Each row comes from the steps of one walk. Every step used is in the known rows, and no mark comes twice. Write the walk behind each row, first mark first.
Known rows
L Z H C: [ 0.32  0.15 -0.49  0.49  0.29 -0.18  0.28  0.03 -0.07 -0.12  0.04 -0.07
 -0.03 -0.29  0.14 -0.34  0.25  0.04  0.04]
Z L: [ 0.32  0.26 -0.42 -0.20  0.19 -0.04  0.02 -0.18 -0.12 -0.01  0.08 -0.25
 -0.02  0.08  0.28 -0.11 -0.04  0.06  0.15]
A U H: [ 0.31  0.18 -0.51  0.27  0.26 -0.01  0.14 -0.35 -0.05 -0.18 -0.14 -0.03
  0.14 -0.13  0.20 -0.22  0.31  0.18  0.15]
A Z H U L: [ 0.29  0.30 -0.16  0.17  0.14  0.08  0.04 -0.20  0.26 -0.17 -0.07 -0.18
 -0.10 -0.01  0.19 -0.02  0.43  0.10 -0.01]
H Z A: [ 0.33 -0.24 -0.21  0.39  0.22 -0.04  0.04 -0.02 -0.28 -0.17  0.04  0.10
  0.10 -0.14  0.26 -0.05  0.04  0.01  0.25]
Z H U: [ 0.28  0.07 -0.15  0.19  0.17 -0.04  0.00 -0.19 -0.04 -0.05 -0.04 -0.22
  0.12 -0.25  0.26 -0.17  0.41  0.11  0.11]
C H Z A U L: [ 0.29  0.06 -0.20  0.26  0.21  0.00  0.05 -0.31 -0.10 -0.15 -0.13 -0.04
 -0.05 -0.05  0.21 -0.07  0.30  0.13  0.17]
Z A U H E: [ 0.32 -0.10 -0.59  0.17  0.28 -0.12  0.26 -0.25 -0.22 -0.09  0.02 -0.01
  0.20 -0.16  0.26 -0.16  0.30  0.12  0.29]
L U H: [ 0.29  0.24 -0.28  0.22  0.20 -0.03  0.12 -0.14  0.04 -0.13 -0.04 -0.02
  0.18 -0.16  0.16 -0.38  0.32  0.14 -0.02]
L U H Z A: [ 0.31 -0.08 -0.26  0.43  0.21  0.02  0.16 -0.05 -0.18 -0.21 -0.14  0.15
  0.17 -0.21  0.19 -0.26  0.32  0.03  0.19]
A Z: [ 0.25  0.12 -0.13  0.16  0.21 -0.02  0.05 -0.05  0.08 -0.34  0.18 -0.10
 -0.03  0.07  0.17  0.00 -0.02  0.02  0.14]
C H Z L U: [ 0.23  0.28  0.05 -0.17  0.17  0.04  0.06 -0.19 -0.21 -0.16  0.03 -0.27
 -0.05 -0.01  0.16 -0.39  0.32  0.05  0.19]
A U L Z H: [ 0.32  0.33 -0.46  0.21  0.16 -0.03  0.22 -0.16  0.16 -0.25 -0.22 -0.12
 -0.10 -0.06  0.22 -0.24  0.31  0.18 -0.16]
H Z L: [ 0.32  0.15 -0.29 -0.02  0.21  0.08  0.03 -0.20 -0.29 -0.14  0.05 -0.12
 -0.08  0.10  0.24 -0.15  0.09  0.04  0.27]
C H Z: [ 0.20 -0.08  0.04  0.29  0.25 -0.05 -0.08 -0.20 -0.34 -0.06  0.19  0.02
  0.02 -0.11  0.15 -0.25  0.29  0.14  0.22]
A U: [ 0.31  0.14 -0.27  0.12  0.21 -0.06  0.08 -0.29 -0.06 -0.31 -0.02 -0.24
  0.07 -0.09  0.27 -0.11  0.03  0.13  0.15]
H C: [ 0.34  0.10 -0.34  0.43  0.31 -0.15  0.12 -0.08 -0.14 -0.08  0.22 -0.12
  0.04 -0.22  0.17 -0.18  0.02  0.03  0.17]
C H U L Z A: [ 0.25  0.02 -0.34  0.39  0.20 -0.17  0.05 -0.08  0.06  0.03 -0.01  0.06
  0.01 -0.17  0.33 -0.12  0.32  0.18 -0.02]
C H: [ 0.19  0.02 -0.08  0.08  0.24 -0.18 -0.12 -0.19 -0.17  0.09  0.24 -0.12
  0.09 -0.12  0.19 -0.23  0.18  0.17  0.09]
L Z: [ 0.27  0.08 -0.39  0.34  0.22 -0.15  0.10  0.02  0.01 -0.21  0.13  0.03
  0.02 -0.07  0.29 -0.23  0.01  0.17 -0.09]

Which walk is each row?
[ 0.30 -0.08 -0.69  0.30  0.29 -0.15  0.37 -0.17 -0.15 -0.17 -0.01  0.09
  0.14 -0.15  0.29 -0.24  0.33  0.16  0.20]  L Z A U H E
[ 0.24  0.19 -0.09  0.18  0.19 -0.06 -0.14 -0.34  0.06  0.11  0.10 -0.13
 -0.01 -0.10  0.24 -0.13  0.42  0.23  0.00]  C H U L
[ 0.30  0.26 -0.43  0.26  0.16 -0.06  0.13 -0.01  0.15 -0.09 -0.08 -0.01
 -0.08 -0.04  0.21 -0.25  0.26  0.17 -0.24]  U L Z H
[ 0.27  0.11 -0.37  0.25  0.18 -0.13  0.15  0.02  0.00 -0.14 -0.03 -0.04
  0.02 -0.14  0.22 -0.31  0.22  0.13 -0.10]  L Z H
[ 0.37  0.07 -0.30  0.31  0.19  0.07  0.10 -0.26 -0.03 -0.29 -0.18 -0.03
 -0.05 -0.02  0.26  0.01  0.15  0.10  0.13]  H Z A U L
[ 0.31  0.07 -0.70  0.44  0.27 -0.10  0.28 -0.19 -0.02 -0.22 -0.24  0.12
  0.14 -0.19  0.27 -0.21  0.28  0.16  0.13]  L Z A U H
[ 0.35  0.22 -0.60  0.53  0.36 -0.08  0.28 -0.32 -0.12 -0.15 -0.06 -0.05
  0.08 -0.27  0.12 -0.26  0.34  0.09  0.27]  A U H C
[ 0.28  0.46 -0.37 -0.07  0.20  0.08  0.22 -0.18  0.12 -0.25 -0.09 -0.15
 -0.01  0.07  0.12 -0.29  0.33  0.03  0.12]  A Z L U H
[ 0.36  0.36 -0.54  0.48  0.27 -0.08  0.36 -0.14  0.08 -0.22 -0.15 -0.14
 -0.14 -0.21  0.15 -0.29  0.34  0.08 -0.01]  A U L Z H C
[ 0.30  0.23 -0.36  0.41  0.18 -0.04  0.07 -0.13  0.19 -0.15  0.02  0.01
 -0.07 -0.04  0.33 -0.17  0.25  0.23 -0.17]  H U L Z
[ 0.32  0.47 -0.47  0.20  0.31  0.02  0.37 -0.15  0.05 -0.22 -0.01 -0.17
 -0.05 -0.08  0.05 -0.31  0.35 -0.06  0.24]  A Z L U H C
[ 0.37  0.15 -0.40  0.18  0.17 -0.03  0.09 -0.24  0.10 -0.19 -0.16 -0.12
  0.00 -0.02  0.30  0.04  0.05  0.12  0.05]  Z A U L
[ 0.35  0.29 -0.53  0.50  0.27 -0.11  0.28 -0.01  0.06 -0.06 -0.01 -0.05
 -0.12 -0.20  0.13 -0.29  0.29  0.08 -0.08]  U L Z H C
[ 0.26  0.10 -0.28  0.31  0.18 -0.08  0.11 -0.10  0.03 -0.15 -0.06 -0.12
  0.06 -0.25  0.29 -0.27  0.44  0.16  0.02]  L Z H U
[ 0.34  0.03 -0.52  0.38  0.18 -0.13  0.12  0.07  0.10 -0.10 -0.02  0.12
 -0.01 -0.05  0.32 -0.06  0.00  0.12 -0.12]  U L Z A
[ 0.38  0.08 -0.69  0.56  0.36 -0.11  0.32 -0.26 -0.14 -0.11 -0.13  0.00
  0.12 -0.33  0.17 -0.18  0.30  0.02  0.32]  Z A U H C
[ 0.27  0.46 -0.10 -0.26  0.14  0.06  0.18 -0.07  0.14 -0.38  0.02 -0.38
 -0.09  0.13  0.19 -0.18  0.05 -0.04  0.12]  A Z L U
[ 0.31  0.41 -0.45 -0.09  0.20  0.02  0.16 -0.19  0.01 -0.07 -0.11 -0.14
  0.09 -0.04  0.18 -0.38  0.32  0.10  0.06]  Z L U H
[ 0.34  0.13 -0.36  0.36  0.28 -0.15  0.18 -0.06 -0.15 -0.03  0.06 -0.17
  0.03 -0.29  0.11 -0.24  0.22  0.00  0.15]  Z H C
[ 0.35  0.42 -0.54  0.20  0.30 -0.05  0.30 -0.18 -0.07 -0.04 -0.04 -0.16
  0.03 -0.19  0.10 -0.41  0.35  0.01  0.18]  Z L U H C
[ 0.33  0.03 -0.46  0.44  0.18 -0.10  0.10 -0.03  0.12 -0.10 -0.06  0.06
  0.02 -0.13  0.38 -0.05  0.18  0.14 -0.06]  H U L Z A
[ 0.24  0.12 -0.07  0.16  0.18  0.02  0.07 -0.16  0.10 -0.25 -0.02 -0.22
  0.03 -0.14  0.20 -0.07  0.42  0.03  0.18]  A Z H U
[ 0.24 -0.26 -0.11  0.33  0.24 -0.10 -0.02 -0.09 -0.35 -0.02  0.09  0.09
  0.10 -0.19  0.21 -0.13  0.20  0.05  0.29]  C H Z A
[ 0.26 -0.13 -0.14  0.28  0.25 -0.05  0.10 -0.29 -0.30 -0.25 -0.09 -0.07
  0.07 -0.18  0.24 -0.11  0.25  0.07  0.38]  C H Z A U
[ 0.33  0.22 -0.21  0.25  0.16  0.01 -0.07 -0.25  0.14 -0.04  0.04 -0.13
  0.00 -0.05  0.29 -0.05  0.25  0.19 -0.05]  H U L
